Each row was made from one walk, in order. Every step used is in the known rows, and no mark comes twice. Write each row's walk.
Known rows:
puda, lasisu, niro, dume, tani: -4  8  20  1  8  4  4  -16  -15  18  28  5  -4  4  -14  19  6  -4  -20  -8  5  7  2  1  14  -7  14  -9  1  -12  5  -13  0  -10  14
tani, dume, revimim: 6  -9  21  7  16  -9  0  8  -3  10  16  3  -17  -10  -13  7  -9  -5  -4  -2  6  -13  -12  12  7  2  3  -6  -3  9  -14  -22  -8  11  20
niro, dume, ronus: 12  15  10  12  9  5  -1  8  3  16  13  -1  6  14  -10  24  -8  -8  3  5  11  -13  -16  14  -9  -5  19  -20  6  1  0  -12  -6  -13  5
datem, sito, lasisu, niro, dume: 4  15  18  0  9  -1  3  -9  -18  -1  14  -5  6  6  -16  5  -20  2  -17  -2  -7  0  0  1  0  -3  26  -3  -5  -5  -8  -5  17  -21  -3
niro, lasisu, toge, datem: 29  -5  25  6  2  -14  13  -6  16  2  22  -9  -3  18  -11  31  -3  18  -3  -13  9  -12  -15  -5  -10  -11  -7  17  -18  15  -4  -14  3  12  0
datem, toge, lasisu: 11  4  -8  13  7  -5  -13  -1  10  7  21  10  -7  7  5  8  6  0  1  3  3  0  8  -5  6  14  6  -5  15  12  -9  -15  3  7  7
zugo, lasisu, niro: 0  5  5  17  10  5  1  -2  -10  3  16  8  -6  22  5  6  -5  -7  -22  -17  -3  -9  14  -2  13  -4  -1  12  -9  -2  -1  -14  19  -3  5
lasisu, toge, datem: 25  -8  24  11  5  -8  10  3  13  8  30  -14  -7  16  -15  30  2  6  -4  -8  1  -15  -8  -1  -8  -15  -7  14  -16  10  -5  -7  -2  7  8
lasisu, toge: 14  -8  9  4  -5  -9  3  13  9  4  24  -5  -5  10  -12  22  -2  -3  -7  6  4  -13  -11  -5  2  -10  3  19  -8  9  -13  -8  1  8  12
lasisu, sito, datem: 7  -1  -17  0  -8  11  -2  -4  16  7  1  4  12  -5  2  4  -1  -5  -10  12  4  4  -6  11  0  -4  -3  -8  3  -3  -11  5  -2  6  4
dume, revimim: 16  -11  19  4  8  -5  -9  5  -6  8  11  6  -5  6  -15  17  2  -2  -7  -2  -1  -4  -2  15  7  -2  4  -3  5  7  -5  -14  -8  7  10
zugo, lasisu, lise: -3  -7  2  11  20  5  -8  3  -12  -1  5  1  -9  16  8  12  7  -12  -20  -18  6  -14  4  18  13  5  -7  15  -10  0  13  -7  -7  -3  -1
zugo, lasisu, sito, datem: 4  -7  -19  5  -2  21  0  -5  10  8  2  7  10  1  11  4  -1  -14  -13  4  0  2  -2  10  3  -6  -9  -5  2  -5  -8  5  0  7  -1
puda, lasisu: 16  4  5  4  6  -3  -1  -3  -13  16  12  15  -15  11  2  27  13  -14  3  -15  9  -9  -10  11  11  -1  17  4  -6  3  0  -7  -16  17  12
ronus, dume, niro, lasisu, sito, datem: 9  7  -14  3  -7  12  -5  -10  26  0  -9  14  12  0  3  6  1  3  -11  7  5  -1  -10  13  -6  5  2  -17  7  4  -6  -5  8  10  -7
dume, ronus: 14  11  4  15  4  -2  -8  16  8  14  10  1  -2  16  1  26  -2  -8  -3  3  14  -13  -9  12  -1  0  10  -6  2  4  4  -7  -6  -3  5
kupu, zugo, lasisu, toge, datem, sito: 32  -7  4  5  7  7  1  -3  -9  -6  20  -17  -9  22  -14  11  -9  -15  -19  -4  -17  -22  -5  5  -9  -8  1  6  -8  9  -5  -2  1  -8  -3
datem, toge: 17  0  -5  10  -10  9  -3  0  -2  7  29  0  -3  0  9  10  8  -10  -4  -8  10  -7  9  17  12  0  3  2  11  8  -10  -14  5  -5  -3
sito, datem, toge: 12  0  -16  3  -17  16  2  -5  -5  6  22  7  8  0  16  7  1  -13  1  3  11  -4  4  19  10  -2  5  -6  10  -1  -14  -6  7  -3  -14
niro, lasisu: 16  1  6  -2  0  -18  1  -11  11  -1  -1  8  1  9  4  20  -1  11  -6  -10  19  -4  -13  3  4  1  4  10  -6  9  0  -17  6  4  -5
niro, lasisu, toge: 18  -4  10  -2  -9  -16  6  1  12  -4  15  1  0  14  -8  22  -6  12  -5  1  14  -10  -20  -10  0  -6  3  22  -11  15  -11  -18  8  12  2
niro, lasisu, toge, datem, sito: 33  -4  15  0  5  -11  3  -12  1  -10  8  -9  0  19  -22  20  -12  6  -12  -3  -6  -17  -16  -3  -9  -7  4  11  -14  11  -3  -4  2  -1  -7
kupu, zugo, lasisu, sito, datem, toge: 17  1  -34  7  -19  38  -4  -4  -2  4  28  0  7  -4  21  -9  5  -21  -12  -1  6  1  8  23  5  0  -5  -14  19  5  -16  -9  9  -4  -9
dume, niro, lasisu, puda: 22  6  -1  -12  5  4  -3  -12  25  1  5  17  -6  22  6  20  -1  -2  -16  -11  9  -21  3  1  1  -11  6  -2  6  12  14  -1  3  9  12
kupu, zugo: 17  3  -14  1  -5  1  -9  9  2  4  19  -12  -12  5  7  5  6  -15  -14  1  3  -11  1  22  1  3  8  -4  6  8  -11  -10  1  -12  11
ronus, dume, niro, lasisu, lise: 2  10  10  7  14  -8  -15  -3  9  -11  -9  9  -8  14  0  16  9  10  -17  -13  13  -16  -6  22  4  17  5  0  -5  10  16  -18  4  2  -7
kupu, zugo, lasisu: 12  -8  -14  9  7  15  -3  6  -6  7  21  -6  -14  14  20  6  4  -27  -18  -12  -1  -13  8  16  5  -1  -2  3  4  4  -5  -10  1  -8  3
puda, lasisu, niro: 7  19  9  11  4  -3  -3  -6  -18  7  16  17  -11  19  -4  13  3  -2  -8  -16  3  -8  1  1  14  -1  15  6  -11  0  -3  -14  7  10  14
ronus, dume: 4  -9  1  19  4  -6  -2  4  3  8  1  4  1  7  -10  12  3  -8  -7  -14  -8  -20  -7  15  -6  1  17  -6  8  10  -6  -11  0  -13  -1
lise, lasisu, toge, datem: 22  -9  23  3  -1  -6  0  -1  16  2  28  -11  -7  22  -16  30  7  16  7  -12  -4  -17  -14  -8  -8  -14  -7  16  -21  17  1  -14  -2  12  5
sito, datem: 4  -3  -8  -4  -4  -2  4  -4  2  7  1  8  8  5  8  15  -4  -11  -1  11  5  -5  -8  12  5  -4  6  -2  -2  -9  -9  6  -1  1  -4
datem, sito, lasisu, toge: 17  -8  13  -6  -4  -12  0  13  -3  -4  18  -12  -4  6  -8  19  -15  -3  -16  9  -3  -4  -9  -10  3  -1  13  28  -13  7  -12  6  5  4  -4
zugo, lasisu: 7  -13  1  12  14  8  2  2  -3  10  12  4  -8  14  13  17  4  -21  -14  -15  0  -11  6  7  10  -5  -4  11  -4  -1  1  -7  -1  0  1
lise, lasisu, toge: 9  -11  8  -5  -12  -5  -10  8  14  -4  20  -1  -5  18  -13  23  6  9  6  2  -3  -15  -19  -13  3  -9  3  20  -15  18  -5  -18  2  13  10

Which walk is each row?
-2  0  12  -2  11  -13  -11  9  -8  -2  4  -7  -7  2  9  16  3  2  -19  -10  12  0  2  16  11  12  7  21  -14  1  9  3  -2  -3  -7 | sito, lasisu, lise
30  -6  15  5  8  -6  1  -5  -1  -5  14  -13  -4  16  -25  20  -8  -4  -14  0  -13  -19  -10  0  -8  -9  3  10  -13  8  -4  2  -3  -4  0 | lasisu, toge, datem, sito
4  25  11  10  3  7  -10  2  0  7  13  4  7  24  -15  18  -9  6  5  -1  3  -13  -15  3  -6  -6  21  -18  -1  5  5  -22  8  -12  4 | lise, lasisu, niro, dume, ronus
8  4  -15  7  2  0  -9  -6  8  6  15  15  2  7  9  6  0  -3  5  12  3  2  4  -3  4  13  8  -11  16  5  -13  -8  5  8  0 | sito, datem, toge, lasisu
4  5  5  0  8  -16  -9  -8  -2  -10  -7  5  0  13  1  14  4  13  -14  -13  20  -9  -11  16  8  9  -1  13  -12  8  11  -15  0  -1  -7 | niro, lasisu, lise
19  6  -6  9  1  13  -10  -3  8  13  12  6  -9  -2  -6  12  18  -5  -9  -12  6  2  -7  9  5  -1  2  -3  1  10  -3  -7  -16  19  22 | puda, lasisu, sito
1  14  15  8  9  1  5  -10  -8  5  19  1  5  10  -19  7  -10  2  -9  -4  -3  -8  -2  5  0  -9  17  -9  -2  -4  -10  -18  14  -18  10 | lasisu, niro, dume
5  3  -20  2  0  4  -9  -7  23  6  -2  10  9  0  0  2  -1  0  -6  18  0  8  -5  -1  -2  5  -2  -13  8  0  -12  4  -1  13  9 | toge, lasisu, sito, datem
11  -16  6  9  2  5  7  12  1  5  25  -2  -7  17  -2  21  -2  -13  -11  -5  -1  -16  -5  -7  5  -12  -4  23  -9  7  -9  -10  2  10  7 | zugo, lasisu, toge
-4  -15  9  12  4  -6  -2  -3  5  17  14  1  -3  -3  -8  19  12  -9  -24  -10  -1  -2  3  9  6  0  8  -6  10  0  5  -7  -3  -15  3 | ronus, dume, tani
23  -8  30  5  4  -11  12  8  9  8  31  -19  -8  11  -5  32  -4  9  -7  -10  3  -5  -4  -5  -7  -10  -2  23  -20  8  -5  1  2  10  -1 | sito, lasisu, toge, datem
28  -7  14  -1  3  -4  -7  -8  2  -10  12  -11  -4  22  -25  19  -4  3  -5  -2  -17  -20  -15  -5  -8  -8  4  10  -16  14  1  -4  -2  -1  -2 | lise, lasisu, toge, datem, sito
6  21  10  19  12  14  1  5  -9  12  16  4  5  24  -7  16  -15  -8  -6  -4  5  -14  -7  6  -5  -6  17  -17  2  -2  1  -18  8  -14  3 | zugo, lasisu, niro, dume, ronus
-4  5  1  8  23  -16  -21  2  4  -2  -1  6  -10  14  -5  10  7  6  -11  1  4  -6  -1  4  7  18  2  4  -2  6  8  -8  -8  4  11 | toge, lasisu, lise
19  5  -6  4  -4  -1  -9  -10  26  0  1  2  5  -3  -3  6  7  15  -17  -7  14  6  -10  3  0  0  -7  1  0  16  -3  -15  2  9  8 | niro, lasisu, sito
18  6  -22  2  -23  20  -1  -13  8  1  16  8  15  -5  14  0  2  1  -5  0  16  5  -1  15  5  1  -3  -9  13  7  -14  -12  10  3  -13 | niro, lasisu, sito, datem, toge
12  -7  -10  15  7  20  -7  1  15  9  12  -2  -4  0  4  4  11  -10  -23  -12  0  0  6  6  5  -4  -14  2  3  8  -2  -7  -4  5  14 | zugo, lasisu, sito
17  1  14  5  -3  -9  -1  6  22  -5  13  5  -6  17  -10  24  0  9  -9  1  6  -18  -15  -4  -5  2  8  9  -4  16  -6  -20  13  15  1 | ronus, dume, niro, lasisu, toge
19  -8  -23  -4  4  24  1  -2  -1  10  19  5  -8  24  15  5  -4  -30  -23  -20  -6  -25  11  7  -1  -19  4  -2  13  11  4  3  -4  -8  15 | kupu, zugo, lasisu, puda
1  13  15  4  1  -12  -2  4  -6  2  16  -2  -5  7  6  10  -10  8  -21  -8  3  6  12  -4  13  3  12  18  -13  -1  -5  -3  23  -3  -1 | sito, lasisu, niro
-3  7  -12  6  10  -1  -17  -4  -4  -4  6  10  0  10  5  3  4  1  -5  5  8  -5  2  10  8  19  2  -4  6  5  2  -9  -1  3  -3 | sito, datem, toge, lasisu, lise
11  5  -18  -1  -7  15  -2  -9  4  11  2  14  6  -1  4  10  6  -10  -3  4  6  3  -12  12  3  -3  4  -10  1  -2  -10  5  -11  18  7 | puda, lasisu, sito, datem
12  9  -11  -4  -7  10  -6  -10  29  -1  -4  11  8  -1  7  9  2  4  -11  12  12  4  -7  11  1  4  -5  -11  2  -1  -4  -1  7  16  -2 | dume, niro, lasisu, sito, datem
8  5  27  6  11  2  -3  -5  -17  6  18  6  4  11  -30  8  -11  6  -8  -2  -8  -5  -2  11  1  -8  15  -16  6  2  -10  -23  6  -5  11 | lasisu, niro, dume, revimim
14  3  -22  7  -20  26  -4  -6  6  6  22  4  11  -8  11  -1  5  -8  -6  3  10  3  4  18  7  -2  -3  -11  15  4  -16  -7  6  0  -7 | lasisu, sito, datem, toge
14  -3  9  -7  6  -13  -6  4  -8  -1  3  -9  -4  -1  5  15  -11  -8  -19  1  -3  3  1  3  7  8  19  17  -8  0  -3  13  3  -6  -13 | datem, sito, lasisu
11  -1  -8  2  -7  11  -24  -3  28  0  7  -1  -1  1  -9  7  18  12  -5  -6  -3  0  -8  0  1  -3  -7  -1  -2  19  3  -14  -5  9  16 | lise, lasisu, sito
16  7  -16  16  1  11  -20  -1  26  6  19  3  -2  -5  -4  -3  12  6  -12  2  2  10  8  -4  2  11  -6  -12  18  18  -10  -14  0  11  19 | datem, toge, lasisu, sito
11  3  -17  -5  -12  5  0  -14  19  0  -7  10  16  -2  5  5  -3  7  -9  8  12  6  -14  8  -1  -2  -3  -6  0  2  -9  -2  4  9  -5 | niro, lasisu, sito, datem
4  -2  -18  -7  -14  14  -12  -9  20  0  -2  8  12  2  0  6  6  4  2  8  -1  2  -13  5  1  -5  -3  -7  -2  4  -5  -2  -1  10  2 | lise, lasisu, sito, datem
21  -2  -8  -12  -1  -2  4  -17  13  3  1  15  4  20  3  16  -7  0  -13  -17  10  -19  -4  -2  -2  -17  8  4  5  15  8  -3  0  1  8 | niro, lasisu, puda
10  3  15  7  11  15  -3  -3  -25  4  24  3  -1  14  -19  0  -11  -5  -14  -7  -11  -7  2  16  0  -6  12  -19  9  4  -11  -27  9  -9  9 | kupu, zugo, lasisu, niro, dume, revimim
18  12  -17  3  -18  26  -7  -10  16  1  19  9  7  -4  15  3  8  -1  -8  5  17  3  5  18  8  5  -4  -14  14  5  -9  -12  13  9  -10 | dume, niro, lasisu, sito, datem, toge
28  -3  12  6  13  -6  -2  -10  -3  -2  5  -10  -4  13  -18  17  -4  -6  -14  -6  -12  -15  -3  10  -4  -4  5  2  -9  3  2  4  -6  -10  -3 | toge, datem, sito
5  12  5  17  13  -6  0  18  12  16  14  -2  -13  -1  3  16  -13  -11  0  4  21  -22  -20  9  -2  4  10  -10  -5  6  -5  -14  -7  1  15 | tani, dume, ronus
